What can hang from each mark
q_591: q_527 q_987
q_983: q_527
q_287: q_527
q_847: q_527
q_784: q_527 q_987
q_987: q_142 q_624 q_983
q_142: q_987
q_527: q_287 q_591 q_847 q_983

Each row was made from one small tree. Brackets hold a mark, then the marks that hang from it, in the order of their numbers. Every link used is in the known rows. Write each row's tree.
In the rows, zero is written as 128.
Known rows
{q_983 {q_527 q_591 q_847}}: [149 183 116 121 115 150 127 176 142 168  83 125  80 126 115 163 134 137
  79 147 136 132 152 141 111]
{q_527 q_287 q_983}: [158 161 123 141 125 137 128 134 110 156  91 108 154 160 123 124 123 152
 102 132 119 132 135 117 147]
{q_287 q_527}: [113 118 117 115  89 115 122 108 117 142 119 153 131 156 142 121 119 126
 130 123 137 111 129 129 117]
{q_784 {q_527 q_847} q_987}: [105 177 142  84 120 122 156 164 148 133  81 129 128 156 123 147 105 165
 101 140 123 146 178 100 111]
{q_591 {q_527 q_287 q_847 q_983}}: [157 160 122 152 149 159 142 152  96 175  80 119 125 124 103 142 133 154
  78 135 128 125 140 135 143]
{q_784 q_987}: [110 146 133 125 115 131 144 130 140 119 117 126 151 141 109 138 127 151
 124 126 120 145 153  92 121]
{q_847 {q_527 q_287 {q_591 {q_987 q_983}}}}: [115 143  87 157  79 204  81 134 102 164  79 139 138 167 123 143 127 142
  70 185 106 164 141 142 118]
{q_784 {q_527 q_591 q_847} {q_987 q_624}}: [126 205 131  90  93 138 165 169 161 144  81 161 127 171 105 166 117 193
  72 141 130 143 193 120  94]
{q_287 {q_527 q_847}}: [108 127 128 115  98 112 130 138 110 156 104 138 100 143 132 126 132 137
 110 117 144 110 142 133 114]
{q_527 q_847}: [121 140 138 122 135 127 136 158 120 143 111 114  99 122 120 132 144 135
 104 128 129 120 139 132 126]
{q_784 q_527}: [129 149 127 101 124 122 133 132 143 128 105 148 137 148 148 125  96 134
 123 139 123 139 143 133 118]
{q_142 {q_987 {q_983 q_527}}}: [135 181 104 163 102 112 116 126 148 137 103 119 140 122 164 109  75  99
  95 144 123 144 168 146 115]
{q_983 {q_527 q_287 {q_591 {q_987 q_624}} q_847}}: [140 231 126 122  78 189 105 180 136 165  50 164 114 117 121 173 147 164
  45 191 134 125 163 146 115]
{q_987 q_142 q_624 q_983}: [135 157 128 114 100 121 118 113 116 124 143 154 160 131 166  79  81 101
 110 134 124 145 164 156 108]
{q_142 {q_987 q_624 {q_983 {q_527 q_287 q_847}}}}: [139 224 127 144  91 122 134 134 135 154  70 134 137 129 155 121  99 128
  35 168 117 126 190 142 113]
{q_784 {q_527 q_287 q_591 q_847 q_983} q_987}: [146 213 123 107 104 152 159 187 133 184  29 110 139 221  97 165 117 208
  66 150 117 159 186  99 125]
{q_287 {q_527 q_847 q_983}}: [141 137 111 115 101 107 125 153 104 168 107 116 116 150 134 113 131 156
 106 108 135 108 149 134 124]
{q_287 {q_527 q_591 q_847}}: [120 132 115 120  85 141 133 153 111 179  82 132  87 172 116 151 145 155
  97 117 146 118 144 144 109]
{q_142 q_987}: [131 132 127 160 114  90 144 125 143 123 123 116 135 141 130 131 121 139
 138 131 135 127 143 132 131]
{q_847 q_527}: [131  98 107 134 118 114 116 107 129 129 160 136 118 135 121 126 122 121
 126 152 119 138 129 124 117]
{q_983 {q_527 q_287 {q_591 q_987} q_847}}: [134 211 122 131  93 196 102 194 127 174  33 133 100 131 116 174 149 154
  62 190 130 138 153 134 126]
{q_527 q_287 q_847 q_983}: [152 170 132 132 135 135 137 164 102 169  77  90 126 154 115 134 144 168
  82 129 118 130 145 119 146]
{q_784 {q_527 q_591 q_847} {q_987 q_142}}: [123 178 137  77  99 117 159 179 142 155  69 134 117 200 118 145  92 159
 114 157 131 168 189 116  99]

Which tree is each row?
[161 199 104 109  74 146 103 128 139 152 111 167 141 137 163  98  63  96
  86 152 124 157 181 166  90] | {q_987 q_142 q_624 {q_983 {q_527 q_591}}}
[108 185 116 143  97 213 104 187  92 173  32 113 121 151 125 150 152 159
  45 162 118 153 151 148 126] | {q_527 q_287 {q_591 {q_987 q_983}} q_847}
[147 192 117  98  94 121 107 117 139 129 134 168 154 107 178  72  49  74
  91 155 121 150 173 152  95] | {q_987 q_142 q_624 {q_983 q_527}}
[ 99 144  91 133  58 187  82 147 103 155  80 156 135 153 151 123 117 138
  96 136 128 141 146 160 107] | {q_287 {q_527 {q_591 {q_987 q_983}}}}
[170 133  92 151  97 146 119 129 113 182 104 114 123 202  98 150 133 168
  90 151 112 151 133 123 129] | {q_847 {q_527 q_287 q_591 q_983}}
[111 216 120 121 101 196  89 177 107 157  38 130 129 101 155 127 115 110
  51 187 110 145 162 138 126] | {q_591 {q_987 {q_983 {q_527 q_287 q_847}}}}
[146 176 120 158 137 185 112 177  99 170  65 127 132  92 109 147 142 161
  80 153 131 126 141 142 148] | {q_591 {q_527 q_287 q_847 q_983} q_987}
[100 152 108 109  56 161  93 177  88 170  69 137 114 156 158 110 104 126
  97 148 138 148 169 171 101] | {q_287 {q_527 {q_591 {q_987 q_142 q_983}} q_847}}
[145 209 129 102  83 136 110 110 126 145  93 170 162 138 172  86  57  79
  74 176 113 154 174 142 109] | {q_987 q_142 q_624 {q_983 {q_527 q_287}}}
[126 153 138 133 117 172 110 137 103 142  80 167 155 111 130 132 102 108
 129 186 139 144 134 143 133] | {q_591 {q_527 q_287} {q_987 q_142}}
[172 159 112 147 110 158 128 152 111 176  71 108 137 193 104 147 142 175
  93 132 119 143 137 127 139] | {q_527 q_287 q_591 q_983}
[174 179 116 127  80 142  98 167 127 142 123 147 155 136 139 114 118 165
 125 154 141 143 160 163 116] | {q_527 {q_591 {q_987 q_142 q_624}} q_983}
[110 197 124 150 117 210 110 150 100 148  73 169 147  74 130 132 131 138
  40 159 118 128 161 158 122] | {q_591 {q_527 q_287 q_847} {q_987 q_624 q_983}}
[152 192 118 140 102 183 110 205 100 181  42  99 122 157 101 160 166 194
  74 157 129 138 144 138 143] | {q_527 q_287 {q_591 q_987} q_847 q_983}
[162 174 122 145 116 156 141 181 102 190  61  89 110 188 100 154 156 180
  72 130 124 137 144 132 138] | {q_527 q_287 q_591 q_847 q_983}
[163 154 115 155 142 156 132 124 107 161  90 138 151 132 109 137 119 140
 101 132 123 132 134 130 142] | {q_591 {q_527 q_287 q_983}}
[163 129 104 141 112 122 115 114 111 161 123 118 141 168 115 123 122 146
 105 153 109 139 136 113 136] | {q_847 {q_527 q_287 q_983}}
[157 216 119 110  66 162 114 128 128 165  76 165 150 168 158 115  71 103
  64 172 122 158 175 152  99] | {q_987 q_142 q_624 {q_983 {q_527 q_287 q_591}}}
[160 183  97 123  99 168  97 185 136 159  83 132 139 159 135 142 112 178
 119 149 128 154 152 152 122] | {q_784 {q_527 {q_591 q_987} q_983}}
[155 190 122  90 102 112 149 190 136 169  72 109 133 209 119 127  86 180
 110 141 132 170 198 122 109] | {q_784 {q_527 q_591 q_847 q_983} {q_987 q_142}}
